Known rows, with every way that one mark hangs from another:
(nibaf (lizefof selu)): [-3.63  5.23  0.65  1.65  2.06  0.97  1.13 -0.44  5.16 -3.44 -0.11 -1.84
  2.01 -1.83  0.40 -1.68  5.89 -0.63 -0.44 -1.52  4.27 -0.82]
(vapop fivabu (fumimob (sesez (lizefof nibaf)))): [-1.15 -6.91 -4.15  2.35  4.31  1.01  2.26 -0.75  0.78  2.79  0.01 -0.10
 -0.13  1.52 -0.34 -4.96 -0.21  3.61  2.84 -2.01  2.55 -3.87]
(lizefof selu): [-0.51  6.83  1.14  0.80  1.50 -1.04  1.85 -0.87  3.04 -0.65 -0.57 -1.57
  1.25 -1.04 -0.13 -1.71  0.48 -0.10 -0.55 -0.55  3.38 -0.57]
(sesez lizefof): [-0.21 -0.82  3.12  0.21 -0.02 -1.21  1.88  3.09  2.59  2.11  1.54  0.02
 -0.50  1.15  0.77 -0.25  0.27 -1.34 -0.40  0.06 -0.89  1.13]
(sesez (fumimob vapop)): [ 2.78  0.25  0.98 -0.71 -3.51 -1.50 -2.31 -0.08  0.77 -1.21 -0.46 -1.75
  1.43  0.73 -0.94  3.49 -3.72  3.78 -0.95 -0.72  0.72  2.91]
(vapop fumimob): [-1.12  0.63 -4.83 -0.44  4.91 -0.10  3.02 -1.97  2.84 -1.00  2.40  1.01
 -0.02  1.74 -1.74 -2.90 -0.66  0.23 -0.05 -2.96  0.70 -0.41]
(rupa fivabu (lizefof nibaf (sesez fumimob))): [ 1.21  4.57 -0.42 -4.47  2.91  1.18 -1.00 -2.02 -5.49 -4.70  0.86  4.88
 -1.76 -1.31 -0.50 -1.44  5.70 -2.24 -2.54  4.77 -5.20 -1.50]
(lizefof nibaf selu (sesez fumimob)): [ 0.00  5.49  1.20 -2.07 -1.27 -0.88 -3.83 -1.55 -5.07  1.49  0.39 -2.90
  5.05 -1.77 -2.12 -0.44  0.23 -2.44  0.08  1.60  3.30 -2.27]
(selu (lizefof nibaf)): [-4.19  0.83 -0.72  1.01  0.16  1.66  2.52 -1.62  0.47  5.90  1.80 -1.68
  1.73  3.52 -1.73  3.95  3.02 -1.04 -0.18 -1.31  0.13 -0.03]
(sesez (fumimob (vapop fivabu)) (lizefof selu)): [ 2.18 -1.79  6.81  1.79 -4.53 -3.25 -4.10  1.80  0.28  2.01 -2.71 -5.76
  1.21  0.68 -0.16 -2.43 -2.92  3.53  0.60 -2.24  4.00 -0.30]
(rupa (fivabu vapop) (lizefof sesez)): [ 2.39  4.07 -1.71 -2.19  4.87  1.30  2.57 -0.40 -4.20 -6.22  0.94  7.61
 -5.20 -0.98 -0.41 -4.19  5.06 -3.49 -2.76  4.94 -6.45  0.05]
(fumimob sesez): [-0.07  0.21 -3.08 -1.06 -0.04  1.12  1.73  1.12  3.33 -1.30 -0.99  3.39
 -2.45 -2.28  0.94  3.79 -2.52  0.73 -0.74  2.31 -2.43  2.36]
(vapop fivabu (fumimob (sesez lizefof))): [ 0.00 -6.38 -4.19  2.20  4.28  0.64  2.89 -0.44  2.17  1.31 -0.53 -0.20
 -1.33  1.06 -0.51 -5.69 -0.76  3.17  2.01 -2.33  1.71 -2.90]
(rupa fivabu): [ 2.08  2.91  0.94 -2.90  1.31  0.63  2.61 -0.11  1.19 -3.95 -0.43  3.34
 -3.59 -1.08 -1.16  0.39  3.66  0.62 -2.39  2.27 -0.77  1.13]
(selu (lizefof sesez)): [-0.58  1.89 -1.71 -0.56 -0.06  0.69  3.62 -0.63  0.79  2.41  0.50 -0.65
  0.18  1.52 -2.51  1.36  1.16 -5.73 -2.72 -1.86 -3.46  1.88]
(fivabu (vapop fumimob)): [-0.89 -0.68 -4.09  2.16  4.41  0.02  3.23  0.42  0.17  0.33  3.54  2.77
 -1.05  2.99 -3.11 -2.95 -1.14  1.45  0.98  0.03  1.09  0.44]
(fivabu (vapop (fumimob (sesez lizefof)))): [-1.24 -3.03 -3.94  1.82  3.30 -0.23  2.17  1.92  0.18  0.92  2.22  3.50
 -3.12  2.11 -2.41 -2.61 -2.75  1.17  1.34  0.82 -0.10  0.97]
(rupa (fivabu vapop) lizefof): [ 0.81  4.09 -0.72 -0.62  5.29  1.31  3.04 -0.44 -1.77 -5.20  0.97  6.86
 -5.47  0.31 -0.36 -3.32  5.36  0.13 -1.92  4.46 -4.29  0.16]
(sesez (lizefof selu)): [-0.57  2.16  4.40  0.78  0.02 -2.09  0.88  2.25  2.67  1.93  0.13 -1.83
 -0.05 -0.09  0.50 -2.63  0.02 -1.39 -0.02 -0.80  1.72 -0.24]
(fumimob sesez vapop): [ 0.52 -2.04 -2.92  0.01 -2.01  0.43 -0.22 -1.08  1.94 -2.51 -1.37  2.54
 -1.81 -1.44  4.17  6.05 -5.32  2.12  1.16  0.03 -1.71  2.38]
(selu (lizefof nibaf sesez)): [-2.69  1.05 -1.48 -0.38 -0.11  1.81  2.09 -1.67 -1.87  4.94  1.92 -1.06
  2.13  2.21 -2.01  2.96  2.46 -5.05 -0.76 -0.79 -1.82 -0.15]
(fivabu vapop): [ 0.21  0.82 -1.46  2.36  1.64  0.08  3.49  1.72 -0.11  1.09  2.64  2.89
 -0.60  2.29 -2.03  0.50 -0.31  1.24  0.42  2.34  0.60  1.67]

Rows:
[ 4.84  0.09 -1.23 -1.63 -2.24 -0.62 -0.92 -0.35 -2.59 -1.92 -0.23 -0.68
  2.41 -0.83 -0.90  0.62 -2.12 -1.48 -1.49 -0.04 -1.37  1.50] : (lizefof (sesez (fumimob (vapop fivabu))))
[-0.84  5.18  0.49 -0.36  0.09  0.35 -1.27  0.41  2.21 -4.27 -1.00 -2.43
  2.77 -3.24 -1.48 -2.50  4.41 -3.28 -1.80 -1.07  2.29 -0.10] : (nibaf (lizefof selu (sesez fumimob)))
[ 0.35  1.27 -0.66 -1.22 -1.91  0.36  1.66  0.06  0.31  2.57 -0.41 -1.79
  0.17  1.29 -3.79  1.56  0.40 -4.67 -3.07 -1.83 -3.52  2.59] : (selu (lizefof (sesez fumimob)))
[-0.97  0.48  6.62 -0.67 -3.38 -2.58 -4.67  2.85 -0.84  4.69 -0.16 -4.43
  2.39  0.28 -2.19 -0.72 -0.75  1.65  0.06  0.48  3.85 -0.70] : (sesez fumimob (lizefof nibaf selu))
[-1.85  5.41 -0.59  0.24  1.77  1.15  0.57 -0.49  2.70 -4.56 -0.22 -1.18
  2.67 -2.80  0.13 -2.53  5.58 -4.34 -1.14 -1.10  2.12 -0.95] : (nibaf (lizefof selu sesez))
[ 0.71 -4.91  0.74  2.69 -1.98 -0.31 -0.78  0.01  1.10  0.29 -2.97 -1.02
 -1.67 -1.04  4.81  0.44 -4.15  3.13  2.69 -1.26  1.47 -1.01] : (fumimob (sesez (lizefof selu)) (vapop fivabu))
[ 3.31 -1.22  1.07  0.62 -3.20 -0.69 -1.82 -0.29  0.29 -0.44 -1.28 -2.76
  2.36  1.16 -0.67  1.92 -2.48  5.18 -0.24 -0.93  2.31  1.45] : (sesez (fumimob (vapop fivabu)))
[ 1.65 -4.59 -3.09  2.17 -1.12  1.36  0.48 -1.43  1.09 -1.40 -2.27  1.16
 -0.89 -0.67  4.26  3.85 -3.74  4.36  2.29 -0.27  0.21  0.28] : (fumimob sesez (vapop fivabu))
[-3.01  1.20  4.60  0.83 -0.04 -1.27 -0.67  1.17  0.16  4.31  1.57 -1.99
  2.03  1.00  1.01 -0.80  1.40 -0.73  1.73  0.20  3.35 -2.14] : (sesez (lizefof nibaf selu))
[ 1.01 -0.42 -0.45  0.16 -2.24  0.24  1.62 -0.92 -0.46  2.69 -1.07 -2.88
  1.09  1.83 -2.76  1.25  0.05 -3.02 -2.10 -2.56 -2.04  1.48] : (selu (lizefof (sesez (fumimob (vapop fivabu)))))
[ 1.32 -6.92 -0.23  2.27 -2.28  0.47 -0.22  0.48  0.93  0.29 -2.26  0.48
 -1.81 -0.34  4.83  2.51 -4.07  3.60  2.67 -0.77 -0.40  0.07] : (fumimob (sesez lizefof) (vapop fivabu))
[-1.70 -0.09 -0.85 -0.66 -2.30  0.92 -0.53 -1.81 -2.75  4.49  0.96 -2.61
  2.55  2.49 -2.27  3.84  0.57 -3.37 -0.62 -1.62 -1.60  0.61] : (selu (lizefof nibaf (sesez (fumimob vapop))))
[-1.92 -3.23  0.86  0.77 -2.77 -0.50 -2.94 -0.07 -0.05  0.79 -1.20  0.14
 -1.28 -1.12  4.88  4.21 -4.86  1.58  3.16 -0.08  0.61 -0.19] : (fumimob (sesez (lizefof nibaf selu)) vapop)
[ 2.82 -4.84  5.21  1.01 -4.61 -2.27 -2.91  2.51 -0.07  2.18 -1.10 -3.59
  0.96  1.49  0.06 -0.06 -2.79  3.61  0.23 -1.59  1.52  1.34] : (sesez (fumimob (vapop fivabu)) lizefof)
[ 0.39  0.21 -0.89  0.31 -0.36  1.48 -0.69  0.02  1.28 -4.02  0.02 -1.47
  3.18 -1.77 -0.21 -0.50  4.25 -1.37 -1.02 -1.17  0.87  0.13] : (nibaf (lizefof (sesez (fumimob (vapop fivabu)))))
[-1.84 -2.84 -0.34 -0.69 -0.88  0.60 -0.47  2.49  1.42  2.32  0.34  2.62
 -1.85 -1.36  1.75  3.47 -1.77  0.10  0.94  2.45 -1.90  0.95] : (fumimob (sesez (lizefof nibaf)))
[-0.66  4.14  0.47 -0.10 -0.49  0.41 -2.04 -0.29  1.67 -5.01 -1.11 -2.69
  3.05 -2.88 -0.25 -1.83  3.58 -2.59 -1.16 -1.92  2.57 -0.24] : (nibaf (lizefof selu (sesez (fumimob vapop))))
[-2.32 -0.73  0.82 -0.33 -0.75 -0.18 -0.84  1.90  1.35  2.26 -0.74  0.96
 -1.58 -2.02  1.84  1.87 -2.02  0.05  1.15  2.07 -0.19 -0.24] : (fumimob (sesez (lizefof nibaf selu)))
[ 1.98 -3.20  5.17 -0.55 -5.06 -2.80 -3.50  2.72  0.73  1.34 -0.37 -2.77
  0.28  1.04 -0.26  1.81 -3.93  1.96 -0.41 -1.23 -0.02  2.62] : (sesez (fumimob vapop) lizefof)
[-0.39  7.75  0.09 -2.96  4.93  1.35 -0.05 -3.64 -4.79 -5.16  0.02  4.00
 -1.59 -2.36  1.01 -3.90  6.80 -3.47 -1.45  3.84 -2.78 -3.67] : (rupa fivabu (lizefof nibaf selu sesez))
[ 1.57 -1.14 -1.17 -1.49 -2.05  0.63 -3.21 -1.74 -6.26  1.56  1.91 -1.07
  5.39  0.45 -0.09  3.09 -0.28 -0.24  0.97  1.39  0.83 -1.37] : (lizefof nibaf (sesez (fumimob (vapop fivabu))))
[ 0.49  0.64 -0.58 -0.92 -2.55  0.06  0.99 -0.62  0.05  2.24 -0.42 -2.14
  0.69  1.55 -2.86  1.89 -0.92 -4.03 -2.66 -2.58 -3.07  2.70] : (selu (lizefof (sesez (fumimob vapop))))
[-1.50 -5.02 -0.28  0.30 -2.83  0.16 -2.36  0.30 -0.03  0.84 -0.01  1.66
 -1.39 -0.47  4.98  5.94 -4.86  1.69  2.77  0.16 -1.48  0.74] : (fumimob (sesez (lizefof nibaf)) vapop)
[ 0.40 -4.60 -6.35  2.06  4.98  1.29  3.58 -1.51  2.13 -0.06 -0.80  0.35
 -0.86  0.68 -0.84 -4.75 -0.60  3.92  1.63 -2.20  2.02 -2.79] : (vapop fivabu (fumimob sesez))
[ 0.04 -4.45 -0.20  0.11 -2.80 -0.76 -1.31  1.07  1.73 -1.10 -1.07  1.88
 -2.88 -0.95  4.62  4.67 -5.47  1.03  1.71 -0.44 -2.34  2.10] : (fumimob (sesez lizefof) vapop)
[ 1.90  8.54 -0.09 -3.10  4.85  0.20  1.63 -2.56 -2.24 -7.46 -1.35  4.42
 -3.98 -3.20  0.44 -5.79  5.58 -4.53 -3.08  2.73 -4.45 -1.71] : (rupa fivabu (lizefof selu sesez))
[-0.28 -4.88 -3.42  2.53  4.49  0.27  2.45 -0.61  2.24  1.31 -1.34 -1.04
 -1.21  0.58 -0.60 -6.96 -0.89  3.23  2.14 -2.82  3.14 -3.39] : (vapop fivabu (fumimob (sesez (lizefof selu))))
[-0.16 -4.00  5.09 -0.27 -4.92 -1.84 -5.10  1.79 -2.06  3.92  0.85 -3.25
  2.56  2.01  0.26  3.41 -2.83  3.00  1.35 -0.31  1.67  0.76] : (sesez (fumimob vapop) (lizefof nibaf))
[-0.86 -0.65  6.65  0.21 -4.92 -2.82 -6.10  1.08 -1.90  3.59 -0.48 -5.01
  2.49  1.02  0.17  0.82 -2.87  2.89  1.64 -1.10  4.37 -0.70] : (sesez (fumimob vapop) (lizefof nibaf selu))
[ 0.10  3.58 -1.74 -2.05  5.13  1.96  1.05 -1.40 -6.81 -3.85  2.46  7.31
 -3.06  0.09 -0.23 -2.74  6.12 -2.71 -0.73  6.04 -5.01 -1.98] : (rupa (fivabu vapop) (lizefof nibaf sesez))
